Each row comes from the steps of one walk. Every step used is in the known rows, and no mark comes twice. Write the walk behind each row, first mark first.
(in the rows, 128 means zero)
Known rows
pabes fizates topore rumiv: [159 120 153 125 117  97 180 112 136 104 158 114 181 108 103 105 191  94
  98 102 105 129 156 119 154 156 150 116 165 173]
pabes fizates baten nokaveb: [156 154 105 111 114 140 118  88 111 138 137 102 133  87 151 131 160 114
 148 162  83 150 175 111 128 146 167 110 120 225]
patal rumiv topore: [183 104  93 148 166 167 112 186  85 108 100 105  98 126 116 124 125 140
  81 112 110  99 113 116 149 136  77 157 143  65]
topore rumiv: [157 123 129 165 166  98 169 136 165  80 116 144 141 115 124 124 189 116
  84 127 128 104 127 116 156 186 125 128 148 128]
nokaveb topore: [190 161 149 120 121  90 134 137 135  97  64 120 106 135 124 131 109 157
  81 155 116 162 132 140 123 118 112 100 126 138]
baten nokaveb patal: [100 166 112 174 104 155 108  82 161 150 133 132  91 139 130 177 128 155
 132 155 102  98 155 150 127 149 116  78 102  97]
rumiv topore fizates baten nokaveb patal: [128 142 137 168 107 171  95 110 157 164 148 136 100 140 118 143 109 131
 158 147  98 138 155 141 142 132 129 109  85  97]
febim zureb fika topore: [ 89 183 112 139 224 101 105 128  81 146 142 156 102 145 174 123 201 107
  89 106 179  59 153 109  88 117 142 134 165  58]
topore nokaveb baten fizates pabes: [ 94 120 125 102  88 161 127 105 131 145 138 135 133 135 103  98  71 145
 180 185 171 181  69 127 128  91 130 154  97 168]
fika topore: [111 170 132 128 180 137  85 106 106 114 162 143 101 149 158 145 187 137
 112 118 141  99 134 130 120 148 132 120 164  45]
topore nokaveb patal: [ 92 172 158 152 105 154  94 109 162 150 133 143 104 157 136 174  84 166
 132 117 103  88 151 149 119 144 116 122 115  78]
fizates topore rumiv: [149  97 162 137 139  85 185 125 155  97 141 126 162  98 111 119 174 101
 103 108 120 125 146 133 156 171 158 110 170 148]
baten fizates topore: [122 102 133 101  99 117 143  95 124 134 168  88 159 106 111 123 107  84
 143 133 129 161 113 158 163 130 189  63 147 124]
febim zureb fika topore fizates pabes: [ 94 120 132  78 113 157 143 138 100 153 171 152 153 112  98  83 127 116
 154 138 193 171  90 131 105  78 138 188 106  93]
topore fizates: [132 129 128 118 101 144 124 151 151 108 140 134 168 114 112 118 130 105
 135 118 157 172  77 155 153 144 145 140 111  69]
baten fizates topore nokaveb patal rumiv: [ 94  87 144 111 112 162 123 130 134 129 110 100  83 135 122 130 107 149
 167 143  82  76 154 120  96  80  89 109 158 111]
fizates baten nokaveb topore rumiv patal: [138  66 114 143 166  59 180 146 126 134 129 158 139 139 132 133 155 124
 108  97 143 124 144  96 109 121 107 146 104 206]
fika topore fizates baten nokaveb: [127 113 140 120 141 147 103 112 135 127 147 139 122  94 139 124 162 110
 188 157 110 161 156 116 118 142 185 115 135 162]
pabes fizates topore rumiv patal: [113  79  96 122 133  72 190 128 101 153 182 131 183 133 127 137 165 103
  91  53 150 111 134 118 127 132 115 147 116 183]
rumiv topore: [188 145  97 167 160 154 101 167  98 118 127 123 125 133 119 143 111 130
  64  97 131 126 101 136 178 174 115 152 119  51]
patal rumiv topore nokaveb baten fizates: [109 107 120 174 151 151  83 141 144 117 101 143 103 171 124 103 101 129
 172 160 149 124  77  97 130 101 119 123 141 125]
patal rumiv topore nokaveb: [135  97 150 135 163 170  89 188 106 107 105 143 110 130 122 149  95 167
 128  86  93  86 142 103 109 147 121 178 178 100]
topore nokaveb baten fizates: [ 97 134 121 167 137 133  89 116 159 120 110 147 119 167 138 114  99 126
 171 165 159 137  75 114 137 119 143 109 130 137]
fizates topore: [133 130 144  83  88 100 155 102 112 137 150  82 163  86 133 144 107 109
 111 109 125 151 137 182 153 147 176  88 151 135]
pabes fizates topore: [148 162 132  65  59 119 147  85  85 149 177  66 187  99 123 126 131  99
 103  99 101 158 154 161 147 127 164  97 145 169]
nokaveb patal: [116 190 118 156  99 143 114  95 156 151 131 117 102 151 140 164 107 147
 101 139 117 104 134 169 150 145  97 100  85  61]
zureb fika topore nokaveb: [ 66 152 176 120 193 133  78 142 110 135 145 173 110 158 153 156 137 149
 135  91 133  70 168 101  71 144 166 154 186 104]
febim zureb: [156 160  61 145 149  86 153 137 107 105  95 126 137  68 180 131 162 112
  83 113 162  89 109 142 129 144 129 139 142  84]
nokaveb topore fizates pabes: [141 112 153  65  60 155 154 139 130 130 136 133 156 111  72  91  79 142
 152 165 162 223  81 148 124  82 124 169  84 136]
pabes fizates baten nokaveb topore rumiv: [197 118 166 154 151  89 160 131 162  81  96 149 126 125 101  98 193 126
 111 154  83 147 175  81 122 135 130 118 150 215]
zureb febim: [104 187  35 101 173  78 164 124 114  94  84 132 128 113 163 173 153 124
  83 113 167 105  92 142 160 215 125  95  85  75]
pabes fizates baten: [190 197 117  68  99 121 126  98  90 154 144  71 156 102 171  93 127  87
 112 137  90 173 162 131 163 126 145 152  83 201]
pabes fizates: [166 213  83 101  87 142 119  94  86 131 152  84 167 127 140 125 164 116
  74 119 100 133 135 127 145 141 111 129 112 157]
fika topore rumiv patal: [ 95  84  99 154 192  80 160 139 112 134 175 170 142 157 144 148 192 122
  96  64 170  81 125 103 114 142  98 158 125 121]

Write each row's walk
[161  83 126 135 130 180 109 198 123 105 128 133 145 125  87  97 126 111
 131 103 140 156  80 127 150 119 109 168 126  39] -> patal rumiv topore fizates
[113 147  93 171 134 124 101 104 155 121 109 127 117 162 139 107 117 111
 147 179 172 148  61 127 157 118 131  92 109 127] -> nokaveb baten fizates
[106 128 106 105  86 156 139  98 128 146 136 122 132 131 105  94  80 135
 165 196 179 188  59 136 143  90 121 144  80 158] -> nokaveb baten fizates pabes
[ 95 175 169 118  86 107 100 114 130 146 103 131 148 145 161 132  92 162
 151 112 146 139 131 143 105 114 139 146 155 200] -> pabes fizates topore nokaveb baten
[ 96 101 152 102 107 153 129 132 127 131 100  98  85 126 134 141 109 162
 153 131  79  71 167 132  92  90  82 119 161 115] -> fizates topore nokaveb patal rumiv
[117 110 115 118 120 157 132 117 129 132  90  91  65 113 144 130 142 151
 154 174  76  83 171 122 101  93  76 108 131 140] -> fizates baten nokaveb patal rumiv
[164 123 165 114  98 123 126 163 157  97 105 144 150 133  91 103 114 123
 131 131 142 200  91 143 130 108 133 130 114  92] -> nokaveb topore fizates
[138 112 127 120 122 140 120 116 143 130 131 127 132  81 136 127 145 107
 177 162 109 170 148 126 130 148 185 116 121 182] -> topore fizates baten nokaveb
[113 138 178  77  87 136 112 118 107 133 161 116 174 110 128 152  97 136
 144  77  88 126 170 133 108 141 180 135 180 174] -> pabes fizates topore nokaveb
[ 82 140 175 139  91 155 100  98 160 160 160 134 119 156 116 161  71 142
 161 115  98 107 153 151 124 125 144  96 127  88] -> baten fizates topore nokaveb patal
[154 107 161 128 100 132 121 156 162  95 106 154 142 125  85 112 130 130
 153 144 132 196 104 130 115 110 146 115 127 118] -> baten nokaveb topore fizates
[ 87  88  84 160 215  59 172 151  96 148 163 178 141 151 154 134 202 104
  84  58 191  57 133  92  95 124 105 168 129 125] -> febim zureb fika topore rumiv patal
[191 134 176  76 108 110 130 147 140 131 111 112 146 106 138  79  93  90
 151 149 118 221 129 142 152 103 158 150  83 155] -> nokaveb topore fizates baten
[113 160 158 171 119 172  80 134 149 153 137 150 101 167 119 170  74 165
 121  99  99  90 148 141 131 148 108 139 115  51] -> rumiv topore nokaveb patal
[112 184  70 138 187  64 160 149  87 160  90 126 131 109 173 120 150  86
  53 119 190  68 139 124 107 125 145 135 123 124] -> febim zureb fika
[ 93  61 102 150 149  62 182 132 126 150 161 148 165 148 130 131 146 104
 121  78 179 117 106 118 129 120 117 135 115 177] -> nokaveb baten fizates topore rumiv patal
[199 151 155 109 113 104 123 116 125 114  80 117 106 121 124 116 131 146
 125 176  77 182 177 109 105 102 140  96 126 220] -> pabes fizates baten nokaveb topore
[114 147 150 160 137 132  83 164 131 126  64 150 102 159 157 130  90 181
 142 121 151 111 111 121 106 120  96 175 153 150] -> patal rumiv topore nokaveb baten
[143  76 153 150 146  95 177 118 164  93 153 130 159 111  94 103 173  83
 126 126 124 132 129 117 163 158 166  92 165 142] -> baten fizates topore rumiv
[118 114 129  67  63 169 154 130 125 137 159 128 169  99  86 101  90 129
 154 152 171 205  69 156 138 108 132 176  82 119] -> topore fizates pabes
[140 124 153 147 157 162  81 175 116 114 126 155 129 136 124 162  84 158
 116  77 110 104 133 116 128 173 147 172 162  91] -> rumiv topore nokaveb
[118 128 106 118 116 152 135 127 128 126  87  88  73 129 143 135 134 155
 123 156  95  71 144 136 109  99  54 114 129  94] -> nokaveb patal rumiv
[112 117 139 113  93 105 134  94 131 142 146  96 152 123 123 114  98  95
 155 141 149 168 101 161 157 113 176  71 143 149] -> nokaveb baten fizates topore
[127  68 104 158 167  62 179 149 128 123 128 166 138 146 122 146 164 136
  96  92 149 108 133  99 105 129  96 137 115 184] -> baten nokaveb topore rumiv patal
[144 132 111 123 134 126 123 101 129 130 117 115 116  79 157 143 145 121
 155 169  98 145 166 126 133 161 176 103 125 200] -> fizates baten nokaveb
[134  81 107 149 164  56 183 154 124 125 127 159 144 150 127 140 153 131
  80  82 158 110 125 107 116 126  88 148 106 167] -> nokaveb topore rumiv patal
[113 126 121 181 149 145  78 133 150 121 111 151 116 175 126 111  94 124
 163 151 157 139  72 106 143 121 138 120 130 120] -> rumiv topore nokaveb baten fizates
[114  97 124 118 112 166 127 131 138 132  97 101  78 115 130 119 139 141
 172 168  83  99 159 121 100  85  81 115 126 127] -> topore fizates baten nokaveb patal rumiv
[ 99 114 133 117 121 160 121 138 133 123  89 108  74 133 141 143 118 170
 145 141  83  62 159 124  91  99  66 129 149 105] -> topore nokaveb patal rumiv
[ 76 173 175 153 130 164  71 104 152 150 156 161  90 176 140 172 111 170
 144 109 106  76 163 138 103 136 115 123 135  49] -> fika topore nokaveb patal
[118 115  97  91  92 167 149  98 121 138 162 113 139 115  92 103  87 122
 152 187 158 181  69 135 150 108 135 134  86 135] -> baten fizates pabes
[174 104 113 160 156 181 100 167 100 135 109 109  78 134 114 122 115 141
 115 126  88 103 146 112 142 118  81 147 124  81] -> fizates baten nokaveb patal rumiv topore
